Each row was made from one walk, in order. Every step used is in the known rows, and no mark comes twice. Write each row's walk.
Known rows
u -> p -> q: [ -5   4  12  18 -14   8   2   4  11  22  -9 -42  -5   4   8   7  -8 -12
  28  -1   4]
u -> d -> q: [  9   4 -21  13   7   1   2   5  -1   1  -2  34  -2   4   1  -8  18  10
  18 -21   3]
p -> q -> c: [  2  -9  -4  16  -9  22  -1  -1   6  -4  -1 -68  -5   4  18 -11  18 -13
  29   3  -4]
q -> s -> u: [  0   3   0   1  15 -14 -11 -11  -1  -7   3 -22  -2   3  -4   0   3   5
 -29   6   2]
s -> u -> p -> q -> j: [  3  -6  12  14 -13  32   0   4   8   9  -2  -6   4   3 -12   8  -1 -10
  13   0   3]
d -> q -> j: [ 12  -6  -9   8  -4  30   1   6  -3 -10   3  23   6   3 -16  -3  27   2
  23   3   1]
q -> j: [  5  -7   4   0  -7  24   3   6  -2  -7   9  23   7   0 -13  -3   3  -2
  12  11  -1]
u -> c: [ -1   4  11  -3  -3  -9   6   3   0  16   6  43   0  -1 -15 -14 -15   4
   1  12  -2]
j -> q -> c: [  3 -13  17 -18  -3  10   4   3  -1  -8  -3 -77   2   1  19 -11   6  -5
  13  14 -12]
u -> j -> q -> s: [-17   6  -3 -17   3  -5  -3 -12  -2 -11  -2 -66  -3  -1   4   0  -5  -6
  11  12  -6]
j -> q -> s: [-15   4   4 -20   8  -7  -5 -12  -2  -9  -3 -45   4   0  -6  -4   2  -6
  13  14  -6]
u -> j: [ -3   4  -8   4 -12  -4   9   7   0  -5   6 -45 -16   0  23   1 -19   4
   2   9   1]
s -> u: [  8  -3  15  -2   5 -15  -2   3  -1  -2   2  -1  -3   4   4   1  -4   9
 -32   7   3]
s -> u -> j: [  3   3  -2   4  -7 -10   5   5   0  -5   4 -46 -17   1  22   6 -20   8
 -25   6   3]
q -> p -> u -> c: [ -4   2   8  -7  -7 -11   3   0  -3  16   4  72  10 -11 -19  -3  -5  -2
 -12   9   1]
p -> q -> s: [-17   8 -16  15   2   5 -10 -16   6  -5  -1 -36  -3   4  -6  -4  14 -14
  30   3   1]
d -> q -> p: [ 16  -3 -19   8   6   1   1   4  -2  -7  -1  64  -5   2  -8  11  21   3
  21   4   1]
d -> q: [ 11   2 -14  10   2   2   2   5  -3  -4  -4  -2  -3   5   2  -6  31   9
  23   1   2]
j -> q: [ -4  -5  32 -32  -6  -8   9   9  -2  -2  -9 -21   4   1   7   0 -12  -3
  10  16  -8]
q -> p -> u -> d: [ -5   1  -8  -2   1  -9   3   3  -2   6   4  80  10 -10   1   2 -12   0
 -12 -22   3]
u -> d: [ -2   3  -5   2   4  -8   5   6   1   6   7  50   1   1   5  -7 -22   5
   0 -19   1]
p -> q -> j: [  0  -7   4  13 -16  35   1   5   6  -5   2  17   3   4 -13   0  10 -13
  30   3   2]
p -> u: [ -9   0   9  -9 -10 -10   1   2  -7   3   2  -6  14 -13   7  -3   8  -2
 -13   8   5]

Which walk is each row?
[-16  10 -10  15   3   5  -9 -16   7   9  -3 -60  -2   2  -5   2   4 -12
  26   1   2]
u -> p -> q -> s
[ -7  11 -34  12  18   0  -9 -15  -2  -7   1  -5   0   2  -9  -9  23   3
  20 -12   1]
u -> d -> q -> s
[  1   7  13   1  10 -12  -5  -6   2  23  -1 -63   1   0   0  10 -19   7
 -26   5   2]
q -> s -> u -> p
[  7  -4 -14   7  -4  28   1   5  -3  -5   3  47  12  -2 -16  -3  22   2
  13 -13   2]
p -> u -> d -> q -> j
[  9  -6 -20  10   3  16  -1  -1  -3  -4   0 -39   3  -3  15 -15  31   1
  12 -13  -3]
p -> u -> d -> q -> c
[  7  -7  10 -18  -3  -7   6   6   0  -8  -6  29  -8   0   3  21 -16  -2
  -3  11  -5]
s -> u -> j -> q -> p
[ 14  -6 -11  10   2  27  -1   5  -1  -7   3  48   6   4 -17  -2  18   5
   7 -13   2]
s -> u -> d -> q -> j
[  4  -7   5  17  -6  19  -2  -2   8   9  -5 -92  -5   3  19  -3   7 -10
  12   0  -3]
s -> u -> p -> q -> c
[  5  -8  14 -21  -1  -6   5   7  -1  -6  -4  49   1   0  -4  15  -7  -5
  12  14  -6]
j -> q -> p
[ -3   5  -8   5  16 -12  -5  -6   1   2   5  37   0   2  -3  -3 -16   6
 -25 -23   2]
q -> s -> u -> d
[ -6   7 -13  13  -5  -4  -2  -6   4  -7   1 -62 -18   2  16   7 -11  -1
 -14   1   3]
p -> q -> s -> u -> j
[ -6  -6  14 -23  -9 -10   2   3  -6  -1  -5  30  15 -14   0  12   6  -7
  -9   9   0]
j -> q -> p -> u
[ -3   6 -12   6   0  -9  -1  -5   0  -9   5 -59 -17   0  16   6 -15   5
 -23   5   3]
q -> s -> u -> j
[ -3   0  13 -14  12 -15  -9  -9  -2  -7  -4 -32   0   3  -4   3   0   2
 -28   8  -1]
j -> q -> s -> u
[  4   1   2   3   9 -12   1   4   1   5   4  51  -1   3   4  -3 -22   9
 -27 -22   3]
s -> u -> d
[ 13   3 -17  13  11  -3  -1   4  -1   0  -4  35  -3   6   1  -4  17  13
  -1 -23   4]
s -> u -> d -> q
[ -4  -3   0  -8  -7  -9   0   1  -7   0   2  39  13 -14  -1   9  10  -4
 -10   8   4]
q -> p -> u
[ -2  -4  27 -28 -10 -10   9   9   0  -6 -10 -51  -8   1  19   8 -22   1
 -12  11  -6]
s -> u -> j -> q
[ -6  -1   1 -12  -1 -10   4   4  -3   6  -1  74  12 -10   0   5 -15  -2
 -10 -21   1]
j -> q -> p -> u -> d
[  5   2  16  -2   2 -14   1   2   1  15   4  44  -1   1 -16  -8 -15   8
 -27   9   0]
s -> u -> c
[ -5   3   1  -6  14 -12  -3  -4   1   1   0  30   2   2  -2  -2 -19   4
 -24 -22   0]
j -> q -> s -> u -> d
[  1   7   1   3  10 -11  -5  -8   0  10   2  28  -1   2 -22  -9   2   7
 -19   4   0]
d -> q -> s -> u -> c
